What can hang from each mark
z_947: z_252 z_336 z_667 z_871 z_879
z_336: z_879 z_947
z_871: z_667 z_947
z_879: z_252 z_336 z_667
z_667: z_871 z_879 z_947
z_252: z_879 z_947

Each row was made from one small tree. Brackets hold a mark, then the marks that hang from it, in the order of their numbers. Every link used is in the known rows. Write each row's tree.
Known rows
{z_667 {z_879 z_336} {z_947 z_871}}: [ -3   2 -10  -1  -5   8   8   0  -9  -3  -3   2   3  -5   1  -5  17   1
  -4  -5 -15 -37 -10]
{z_879 z_252}: [ -2  -3  15   3   6   5   4  -4   4   5  -7  11  -2   1  -3   0   6   1
   2 -17  -3  -4  -5]
{z_252 z_879}: [ -2  -4   5  15   7  14   8 -11 -11   1  -4  -2  -7   5  -6   2   2  -1
  -5  -4 -14  -9  -9]
{z_336 z_879 {z_947 z_667}}: [ -6   3  -3  -2   5  -3 -10  -7  14 -13   3  -4  -4 -11   6  -4  -1  -2
  11  -5 -14   4   4]
{z_667 z_871 z_879}: [  0  -7   6  32  -5  24   4  -5 -14   0 -17  14   9   8  -6  -7  12   1
  -5  -2   0 -15  -3]
{z_879 {z_252 z_947} z_336 z_667}: [ -1  -1  -2  -8   4  -4   9 -10   2  14  -2  21 -20  -5  23   3  10   4
   6 -11  -7 -10 -10]
{z_336 z_879}: [-11  -2  11   5   4   7   5  -8   1  -5  -5  -2   0  -9  -3   3  -1  -3
   7  -6 -11   2   2]
{z_947 z_252 {z_336 z_879} z_667 z_871}: [ -2  11   2 -28  12 -15  -4  32  29 -21  16 -19   2  -2   9  -7 -11 -11
 -11  -6   9   5  25]
{z_667 z_879 z_947}: [ -5  -9  -6  17  -2  10   6 -11 -12  -1 -18  11  12  -9  -5   3  15  -5
  -2  -5 -13 -22 -14]
{z_879 z_336}: [  3  -3  18  -1   8  10  10  -4  -3   4  -1   6  -6  -2  -1  -7   1   0
  -7 -10  -9 -14  -4]
{z_667 {z_947 z_252}}: [  4  -7   3   1   7   1  -1   0   0   0 -10  10   7  -8  -1  -3  12 -16
  -8  -1 -10  -5  -6]
{z_871 {z_667 {z_947 z_252}}}: [  2  -9 -12   5  15  -9  -1  -9   6   1 -14   6   2   0   0   5   0  -9
   4   1  -6  -4   2]
{z_879 z_252 z_336 z_667}: [ -2   6  11 -10   1   4   7  -3  10  13  -5  18 -18  -3  17   3   6   6
   9 -15   5  -8  -5]
{z_667 {z_947 z_252 z_871}}: [  7  -3  -1  -7   7  -2  -1   9   5  -6   2   1   6  -1  -2 -11  14 -13
  -7   1  -9  -9  -5]
{z_947 z_252 {z_667 z_879}}: [  7  -2   6   2   5   5  -3   5  14  -8  -5  -6   6  -6   4  -9  -1  -7
 -16  -3  12  -9  -2]
{z_871 z_947}: [  3 -17   7  12   9  11   9  -9   1   4  -3  19   6  -4 -11  -4  -3  -4
  -5 -12 -13  -4 -13]
{z_947 {z_336 z_879} z_667 z_871}: [ -4   7   1 -20  13 -12   2  25  23 -18  15 -13   2   0   2  -5 -13  -8
  -4 -10   3   1  18]
{z_871 {z_667 z_879} {z_947 z_252}}: [ -1 -13 -16  17   5   5   5 -15   9  -1 -12   5   6  -2  -2   6  -8   6
   2  -5  -2 -12  -1]
{z_879 {z_336 z_947}}: [  1  -1   8  -1   4   8   1 -10  -1  -1   2   3  -8  -2   1 -11   6   7
   1 -10 -20 -12  -4]
{z_947 {z_252 z_879}}: [  1   0   7   7   6  12   2  -4  -3  -2  -3  -8  -6   2   1  -1   3  -4
 -12  -1  -7  -4  -3]
{z_252 {z_947 z_879}}: [ -3  -6   1  13  11   2   9 -15  -4  -6   4   9   0  -1   1 -10   4 -15
  -5 -10 -24  -7  -7]
{z_947 z_336 {z_879 z_667}}: [ -9   4  11   0  10   2   9   6  17  -7   1  10   0   5   5  -2 -10 -13
   3 -19  -1   6   8]
{z_947 z_667}: [ 11  -7  12   2  16   0   2   2  11  -1  -1   4   2  -2  -6 -11  -6 -11
 -10  -7   4  -1  -6]
{z_252 {z_879 z_667} {z_947 z_336 z_871}}: [ -2  -5 -21  -1  11  -7  13   3  -3  -4  11  -4 -12  11   9   2   1  -1
  -3  -1 -13  -5  -5]
{z_871 {z_667 {z_947 z_336}}}: [ -4 -11 -14   4  19 -15   6  -3   3   0 -15  10   6   4  -5  11  -7  -7
   5  -8  -9  -4   8]
{z_252 {z_947 {z_336 z_879} z_667}}: [ -7  -7  -8  -6  16 -18   5   5   5  -9   5   2   1 -10  10   3  -7 -13
  -8  -7 -12   3   9]
{z_947 {z_871 z_667} {z_879 z_252 z_336}}: [ -7  21  -5 -11   7  -3   5  -1  18  -7  12  -3 -15  13   9  -7  -4   3
  13 -20  -8 -22  13]

Which tree is each row?
[ -4  -6 -10  17  13   3   8 -19  12  -2  -2  16   1   3  -4   0 -15  -7
  10 -15 -15  -7   0]	{z_871 z_667 {z_947 z_879}}
[ -3  -3  -3  -1   2  -3   1  -6   7  12 -15  27  -4  -6  11   9  14  -7
  14 -10  -1  -3 -13]	{z_879 z_252 {z_667 z_947}}
[ -4   0   2   5   8   3  12 -13  -7  -3   7  10  -8  -4   9 -11   5 -12
  -7 -11 -27 -16  -5]	{z_252 {z_947 {z_879 z_336}}}
[-13  -9   2   2   7   2  10   3   5  -5  -1  12   7 -10  -2   9 -10  -4
  -1 -16 -16   2   7]	{z_871 {z_947 {z_336 z_879}}}
[-9  1 -8 -6  0 -2  1 -2  9 -4 -2  6 -3 -9  8  5  8 -7 19  2 -8  0 -4]	{z_336 {z_879 {z_667 {z_947 z_871}}}}
[ -5  -6  -6   2   5  -1   6   9  13  -1  -4  17   8  -7   4   6  -7  -2
 -11 -23   1 -13   1]	{z_871 {z_947 z_336 {z_667 {z_879 z_252}}}}
[  8  -3  -4  -8   5  -2  -1   6  14  -1  -1   8  -1  -1   7  -7  11 -11
   4   3   2  -1 -10]	{z_879 {z_667 {z_947 z_252 z_871}}}
[  2  12  12  -7   6   8   0  10  19 -18  16 -11   0   8  -1 -22   1 -13
  -6 -10  -6  -5   6]	{z_947 z_252 z_871 z_879}
[ -3   4 -12 -10   8  -5   2  18   0  -9   5  -7   1   4   4   0   9 -11
 -13  -2 -14 -12   6]	{z_667 {z_947 {z_252 z_879} z_336 z_871}}
[ -9   2   6 -11  14 -10   2  15  16 -11   2  -3   3  -8   5   4 -14 -11
  -5 -11   2   6  17]	{z_947 {z_336 z_879} z_667}
[-13   3  -3  11  -8  10   0  -4   6   9 -11  31  -8  -6  17  10   8   0
  21  -8  -2   4   3]	{z_336 {z_879 z_252 {z_667 {z_871 z_947}}}}
[ -7 -11 -17   9   9  -2   7  -2  12  -6 -10   3   9   0   0  11 -15   5
  -4 -11   0  -8  11]	{z_871 {z_667 z_879} {z_947 z_252 z_336}}
[  2   0   3   4   4  11   2  -5   5   2  -4  -3 -12   1   9   2   2  -4
  -3   2   2   2  -6]	{z_947 {z_252 {z_879 z_667}}}
[  5   5  -1 -16   8  -6   0  30  24 -19  10 -19   8   5   3 -12  -7  -5
 -21  -8  15 -10  13]	{z_947 z_252 z_336 {z_667 z_879} z_871}
[ -9  -4   6   7  10   6  11   3   9  -7   4  18   8  -1  -4  -4 -10 -13
  -7 -24 -18  -3   5]	{z_871 {z_947 z_336 z_879}}
[ -3  21  12 -11   6   1   1   5  18  -2   8  11 -13  -4  17  -9  -2 -13
  -5 -24  -4 -17   6]	{z_947 z_667 {z_879 z_252 z_336}}
[  2  -1   4  -4   2   6   1 -11   8   4   0  10 -15  -3  11  -8   5   8
  12  -7  -9  -5  -9]	{z_879 {z_336 z_947} z_667}
[-14   5   5  -4  -3   1   2  -7  13   3  -8   9 -10  -9  14  13   3   2
  23 -10   1   7   1]	{z_336 {z_879 z_252 z_667}}
[  1  -3   1  -5   4   2   7  -5   1  12  -9  22  -9  -9  12   1   9  -7
   5  -4  -7 -12 -12]	{z_879 z_336 {z_667 z_947}}
[-11  -5  -1  -7   4  -1   4   8  18  -4  -1  11   2 -12  12   9 -10  -6
   2 -10  -2  12  10]	{z_871 {z_947 z_252 {z_336 {z_879 z_667}}}}
[  1  -1 -10   2  -4   6   0   4   0 -10  -5  -4  11  -3  -1  -7  18  -5
  -7   0  -7 -22  -8]	{z_667 z_879 {z_947 z_252 z_871}}
[ -7   0  -9  26 -11  14  -1  -3 -18   7 -25  30   9   1   6   4  28  -3
   2  -5  -8 -25  -6]	{z_667 z_871 {z_879 z_252} z_947}
[  0   1  -2   7   2  10  -7 -10  -1  -8   2  -9  -8   2   3  -6   9   3
  -1  -2 -19  -2  -4]	{z_336 {z_947 {z_252 z_879}}}
[ -4  13  -4 -12  16 -11   2  17  28 -21  13 -17   1  17   3  -9 -15  -8
  -2 -13   0  -1  27]	{z_947 z_252 z_336 {z_871 z_667} z_879}
[  1  26   6 -20   5  -2   1  15  24  -9  21   0 -14   4  15 -18  -1  -9
  -4 -22  -2 -22   7]	{z_947 z_667 z_871 {z_879 z_252 z_336}}
[ -6  12   0  14  -5  11  -9  -9  11  -3  -2  24  -9   8  14 -10  14  -2
  20 -14 -11   1   1]	{z_336 {z_947 {z_879 z_252 {z_667 z_871}}}}
[  3   9  -6  11   1  14  -4  -4 -11   2   3   6 -18   6  12  -9   8   1
  -6   0 -16 -18   0]	{z_252 {z_879 {z_336 {z_947 {z_667 z_871}}}}}
[  1   2  -4   5  -1   4   5  -4  -6  17  -7  34 -19   3  25  -2  17   1
   5  -5  -4 -11  -4]	{z_879 {z_252 z_947} z_336 {z_667 z_871}}
[-3 -5 -6  9  5 -5  4  5 -1  9 -9 32 -6  9 17  4 11 -4  3 -8  1  4  3]	{z_879 {z_252 {z_947 z_336}} {z_667 z_871}}
[  3  -4  -9  -5   6  -7   6  -4   9   4   4  12 -11   5  11  -3  11   2
  10  -8  -2  -2 -13]	{z_879 {z_252 {z_947 z_871}} z_667}
[  2  -8  -2  11   5  14   5  -7  -2   3  -1   7  -3  -4   1   0   0  -5
 -11  -6 -14  -7  -9]	{z_871 {z_947 {z_252 z_879}}}
